Known rows, with every step that occurs:
V -> R -> C -> Y -> Z -> T -> P: [ 55  26  -3   8  16  17   0 -11  -9   2 -15 -29  18 -24  -1  13   0   3
 -16   9   5  21   4  11  15  -1  12  25   2  53 -23  24   9  39  21]
A -> R -> C -> Y: [ 50  23  -4  -9  -4   7  -6   8 -13   6 -39  -4 -17   1   7   8   3  -4
   9   1   9 -27   5  -3  19  -9 -10   3  15  -8   7  10  -3  23  -5]
V -> R -> A -> S -> W: [ 48  15   8 -15 -20   6  -8   1  15   0   2   1  -7  -8  17 -19   5 -14
 -12  14  14 -17   7  -8  13  15 -15   5 -10   9 -10 -23  -2  -3   9]
Y -> C -> R -> A -> S: [-13  19   2 -31 -30 -10   2   6   9  -8   0  -6  -1   8   2  12   4 -22
 -15 -18   0 -20  20  -6   9  13 -15  -2   4  -4  -8 -27 -16  14   2]
V -> R -> A: [-26  20  12   4  11   8  -1  -2  35   2  11   5   3   2   8  -5   3 -11
   7  14   7  -3  -5   2   5   1 -10   0   7  -7 -14 -20   0   6   4]
A -> S -> Z -> Y: [ 40 -12  -5   9   0   1  -8  -6  -8   5 -21   1   4  -7  -9 -12   0   7
 -11  11  -8   8 -10 -10   9   5  -3 -12  -5   6   4  12  13 -34 -11]
P -> T -> W -> S -> Z -> Y -> M: [-29 -40  -6  34   8   8   0   0  -9  -3  10  -2  -8  13   1   3  -7  18
  -8  13   5   5 -36   6 -39   2   9   6  -7 -17  30 -18 -18 -12   3]
R -> A -> S -> W: [ 49   2   2 -29 -25   2  -6  11  22  -3   1  11 -11 -10  18 -19   4  -9
 -13  -3   0 -29  19 -13  18   4 -17  -8 -12   5  13   3 -10 -11  -3]
Y -> M: [-13  -3   7   2  14   3   6  11 -15  -1  13  12 -12   9   9  -6  -1  -3
  15  -9   6 -13   9 -14 -25 -17   0  -6   7 -34  13  21  39   2   1]
R -> V: [-13  -7   0  -9  21   1  -4  14  16   6  -7   7  -8 -13   7 -10   0   2
  15  15 -10  -9   5 -10   3 -21  -4  -9   2  -3  24  43  14 -26  -4]
S -> W: [ 11  -5   1   3  10   3  -6  10  -6  12   4  18 -11 -11  11 -21   1   3
  25  10   5   1  19 -10  -1  -6  -2  -6 -13 -14   8  25  20  12  -9]
Z -> T: [ 14   3  -5   5  14  -3   3   5  17  12   7  11   8 -16   3  -9  -1  11
   3  15 -12  18   5  -9  -4 -18  -5  -4  -2  -4  11  65  29  35  -6]
P -> T -> W -> S -> Z -> Y: [-16 -32 -11  25  14   9  -6  -4   9   9  -1   5   1   2  -5  -3  -5  24
  -7  29  -3  24 -35  10 -18   9   4   2 -16  -4  25 -18 -37   1  -7]
A -> R: [ 27  28  -6 -18  -7  -4  -8   2  -8   6  -3  11  -2   7   1  -6  -2   2
  10  12   3 -23   4 -16   0  -4  -1  -4   3 -37  11  29  25   5  -9]
S -> Z: [-11   4  -3   3  30   6  -2  -2   1   7   9  15  -2  -9  -6 -10  -2   7
  17  -1  -7   3   6  -2  -1  -4   0 -13  -8  -6  17  11  10 -15 -10]
Y -> C -> R -> A: [-65  14   6  -8 -12  -8   5   5  13  -2  12   0   2   8   0  16   3 -19
   9 -14   2  -7  19   6   1   1  -3  -2   8  -9 -12 -23 -15  13  -3]
W -> S -> Z -> Y -> M -> F: [-59 -38  10  19   1 -10   9  -1   1 -12  15   1 -10  16  -4 -11   0   8
  15  -5   5 -13 -18   1 -16 -13  18  -7  18 -28   4 -22  23 -37   4]
Z -> Y -> M -> F: [-59 -24  18  21  -5 -10   3   8  -5  -2  -1   0  -4   9   6  -6   5   1
  26  -4  10 -17   3 -17 -14 -26  16 -11  25 -40   0  13  79   3   5]
W -> S -> Z: [ -3 -10  -6  -9  26   4   6  -2   8   1  17  20 -10   3  -4 -16  -5   9
   9   6  -7  10 -11   5  -8   3  -8  -6  -9 -11  14 -14 -28 -24 -11]
R -> C -> Y -> Z -> T: [ 45  -5   4  -4   7   7   9   6  -3   1 -35 -19  -8 -23  -1  14   3   7
  -1 -17 -14  16  24  10  26 -20  -1   3   8  33  -5  61 -10  42   4]
P -> T -> W -> S -> Z: [ -7 -10 -15  -7  23  12  -4   1  14   4  17  14 -12   2   0  -4  -7  21
  -7  13  -5  14 -16   8 -24  15  -6   0 -24  -9  41 -22 -41  21  -2]
Y -> Z: [ -2   6   6 -21   8   5   3   0 -15   1  -5   4  -6  -6  -5  -4  -2   6
  17 -14 -10   8  24  -5   6  -6   4  -8  -4 -11  -6  36  13  14  -3]
V -> R -> A -> S -> Z: [ 25  23   3 -12   1  10  -5 -10  24  -7   6  -3   1  -1   0  -8   1 -12
 -22   1   0 -13  -7   0  17  20 -12  -2  -5  16  -2 -34 -19 -26   6]
Y -> C -> R: [-43  13   2  -2   5  -9   3   5 -23   8   2   3  -4   9  -5  11   0 -10
  23  -4   5   8  20  -3 -14   0   3   1   3 -25 -16  -9  14  33  -3]
T -> W -> S -> Z -> Y: [ -7 -28 -10  23  12   2  -3 -10  -6   8   3  11  11   7  -5 -13  -6  20
  16  25   2  17 -39   7 -18   9  11   5 -14  -2  -2 -15 -34 -21 -17]
M -> Y -> Z -> T -> P: [ 15   9  -6 -16  -3  -2  -3  -9   0  -2  26   6  26 -17   0   1  -1  19
 -18 -16  -6  33  23  -8  14 -15  14   5  -5  39   9  51  57  26  16]
P -> T -> W -> S -> Z -> Y -> C: [-25 -35 -12  29   8   1  -2   0 -15   4   4 -16   6  11  -6   7  -6  20
  -6  23   1  30 -33  20 -27  11   6   4 -12 -10  12 -16 -33   2  -1]
V -> R -> C: [ -3  23   5   4  36  14   0   1   6  11 -15  -5  -1  -2   8 -10   1  -2
  18  27  14   2  -7   4  -1  -7 -10   5   8  -5 -21   6 -12   6   5]
C -> R -> A -> S -> Z: [ -6  23  -3 -27 -16   0  -3  -8  26  -6   2  11  -7  -4  -6   5   2 -15
 -19 -17  -9 -23  13  -7  19  20  -8  -9  -7  15  12 -44 -30 -19  -8]

Rows:
[-42   7   8  -4  -4 -14   1   6 -24   6  11  11  -6  13  -3  13   5  -5
  19 -27  10  27  25  -2  -4  -5  -1  -1  11  -6 -10 -15  43  34   7]
M -> Y -> C -> R
[ 12 -14 -12   4  21  -2   9  -1  27   3  23  16   4  -7  -4 -12  -6  18
  -9  13 -17  19 -16  10  -5  -6  -2  -2 -10   2  13  29 -25 -11  -9]
W -> S -> Z -> T
[ 10 -10   8  12  10   7   4  15 -28   0  -6   9 -26   5   5   5   3 -10
  16 -23   8   0  14 -14 -15 -18  -7  -2  13 -19  15   6  53  34   6]
C -> Y -> M
[ 11   1   2 -10   4  -3   6  -1   3   0  -1   0   9 -17  -6  -1  -2  14
   0  -8 -21  19  21   0   8 -15  10  -4  -5   5  -4  75  17  28   0]
Y -> Z -> T
[ 52  23   1 -27 -14   7  -1   1 -32  -4 -47 -18 -18   1  -1  16   2  -2
   8 -19   1 -22  24   4  28  -6   2   3  13   3  -5  23 -14  12   1]
A -> R -> C -> Y -> Z
[ 24  -4   8 -12   4   7   2   2 -26   0 -23   1 -20  -8  -8   9   2  -2
  17 -28  -7  25  30  -4  12  -5  -1  -5   2   4  -3  14  27  40   0]
C -> Y -> Z
[ 28  25   7 -21 -10   7  -4  -2  28  -3  -1   0   1   2   9 -11   3 -14
 -18  10   6 -11  -2 -10  11  12 -21   1   2  -1 -13 -22  -2   1   8]
V -> R -> A -> S
[  3   0   4  22 -15  -1  -4 -10  -3  -9  -9 -31  20   7  -7   3   3 -12
 -21  10   5   1 -23  12  12  17  -1   1   8  18 -33 -32 -11 -49   8]
V -> R -> A -> S -> Z -> Y -> C
[ -9 -35  -3  35   8   2   3  -5 -25  -2  14   6   1  19   0  -6  -7  14
  11   8  10   0 -38   6 -37   2  18   9  -7 -14   1 -15 -20 -32  -6]
T -> W -> S -> Z -> Y -> M
[ 26  31  -6 -20   4   3  -4   6  -1   4 -22  -1  -3   5   9  -5  -1   2
   9  14   5 -39   2  -5  10 -11  -4   0  10 -25   5  31 -14 -10  -7]
A -> R -> C
[ 76  20 -24 -16   7   2  -9 -10  10   1  21   4  29 -26  -4 -12  -6  11
 -42  12 -11   2   0 -18   4   9   1   1 -23  34  28  33  24  -9   2]
A -> S -> Z -> T -> P
[  6  -4 -13  -7  21   6  -1  -5   1   4  22  22   0   7   0 -13  -8  17
  12   9   1   8 -19   6 -22  14   1   3 -22  -7  12 -16 -38   0 -13]
T -> W -> S -> Z
[ -5 -12   7   5 -52 -15  -4   4  -6  -1 -15 -13   4   1   4   4   6 -19
 -10   5   9 -15  11   0  13  11   1   4   0   4 -23 -26 -16 -13  -4]
Z -> Y -> C -> R -> A -> S -> W
[-50  -7   6  26  -5 -12   1   0 -28  11 -14  -6   7   7 -12  10   1  -7
  23  13   6  17   2   0  -8  -3  12   2  11 -23 -31  -5  19  10  -8]
Z -> Y -> C -> R
[-68   5  10  -9 -22 -13   3   7  13  -4  16   7  -1  14   5  19   8 -14
   6 -34   7   9  23   4  13  -5  -6  -4  16   7  -9 -34  11  23   8]
M -> Y -> C -> R -> A
[ 27   0 -23  -2  24   4   2  -9  28  -1  43  14  28 -12  -3 -14  -9  18
 -24  25  -8  14 -17   3  -9   1   6  10 -18  22  21  14 -11 -15  -3]
W -> S -> Z -> T -> P
[-23 -25  10  32   6  -1   4   6 -21   3  -7   2  -3   8   5  -6  -1  -1
  17   8   7  -3 -12 -13 -21 -22   7  -4  13 -30  -2  24  48 -12  -2]
Z -> Y -> M
[-53   0   1  -3   6 -12   0  11  -9   3  -9  -7  -8   2  -4  11   1 -11
  18   5  -3  -9  17  -1  -4  -9   5   0   6  -5   0  12   7 -11   1]
Y -> C -> R -> V
[ 25  16  14  -2  18  17   3  -3 -24   3 -40 -23 -17  -6  -3  11   3  -6
  17  -8   9  18  13  13  17   0  -3  11  12  21 -32  -3  -7  33  14]
V -> R -> C -> Y -> Z
[ 38  19  -3  -1  -5   1  -2 -11  42  -7   8  -8  16 -13   1  -5   1  -3
 -38   8 -12  -4 -13   3  16  13  -8   2  -7  31  -2   4 -16 -12   8]
V -> R -> A -> S -> Z -> T
[ 53 -15  -6  -9  -9   1   5   0 -12   0  -5   3  -3  -5  -1   8  -4  17
   0 -10 -10  35  -3   8  -9   2   5  16 -13  20  -5  26 -17  67   1]
C -> Y -> Z -> T -> W -> S
[ 29  -7 -12  -3  10  -4   3   4  15   9  19  20  13  -3  12 -13  -6  20
   1  26  -5  20 -21   1 -26  -3  -3  11 -18  -8   7  39 -21  45  -8]
Z -> T -> W -> S
[ 20   6  13  23  25  15   5   9 -25   1 -23 -15 -24   8  12   9   4 -15
  15  -6  24  -7  -5   2 -12 -12  -8  13  22  -1 -14 -15  18  23  18]
V -> R -> C -> Y -> M
[ -1  14  -8 -10 -27 -15   4  -5  21 -10  11 -14  14  -8  -7  18   1 -11
 -37 -19 -17 -12  10   7  13  13  -1   0  -4  25  -1  -5 -29  -2   1]
Y -> C -> R -> A -> S -> Z -> T
[-39 -18  -9  27  -4 -10   1 -11 -36   5   5  -2  12  19 -15  11  -5   7
  17  14  10  16 -29  18 -27  21  19  15 -10  -5 -25 -46 -42  -7 -13]
T -> W -> S -> Z -> Y -> C -> R
[-18  11   2 -26 -31 -13  -2  -2   3 -12  12  -1  -3  10  -3  18   7 -14
 -23 -47   0   0  21   2  24  15  -8  -8   4  27   2 -51  -8 -17  10]
M -> Y -> C -> R -> A -> S -> Z
[-32 -18  13   0 -32  -9   1   0  24 -21   2 -11   0   3   3  -2   6  -7
 -18 -26   1 -44  -1 -12  13  -7   9 -16  20  -1  15 -19  30 -46   8]
R -> A -> S -> Z -> Y -> M -> F
[  2 -16  -2   8 -21  -6  -1  -2   2 -10  -9 -23  15   2  -5   2   2  -8
 -22  -4  -7  -8 -11   6  19   5  -4 -12   4  17  -7  -6 -19 -49  -4]
R -> A -> S -> Z -> Y -> C
[-76 -10   5  32 -12 -10   2  -8   8  -2   2 -12  14   5 -16  19   3 -13
   9  -6  -1  -1  -3  18  10   5  18  -3   9   9 -21 -38 -27 -34 -10]
S -> Z -> Y -> C -> R -> A
[-21  17  -2 -22 -21  -7   0  -3   5 -12   6  -8   0   4  -8  16   2 -19
 -21 -26  -5 -16  17   3  13  21  -6  -5  -3  10  -2 -42 -33 -15  -1]
Y -> C -> R -> A -> S -> Z
[  1  -7  11  27 -15   5  -2 -11   1 -15  -2 -17   3  10   0  -2   1 -15
 -23   0   9 -25 -29  -2  -1   9   4   3  10   9 -13 -32   4 -62  11]
V -> R -> A -> S -> Z -> Y -> M
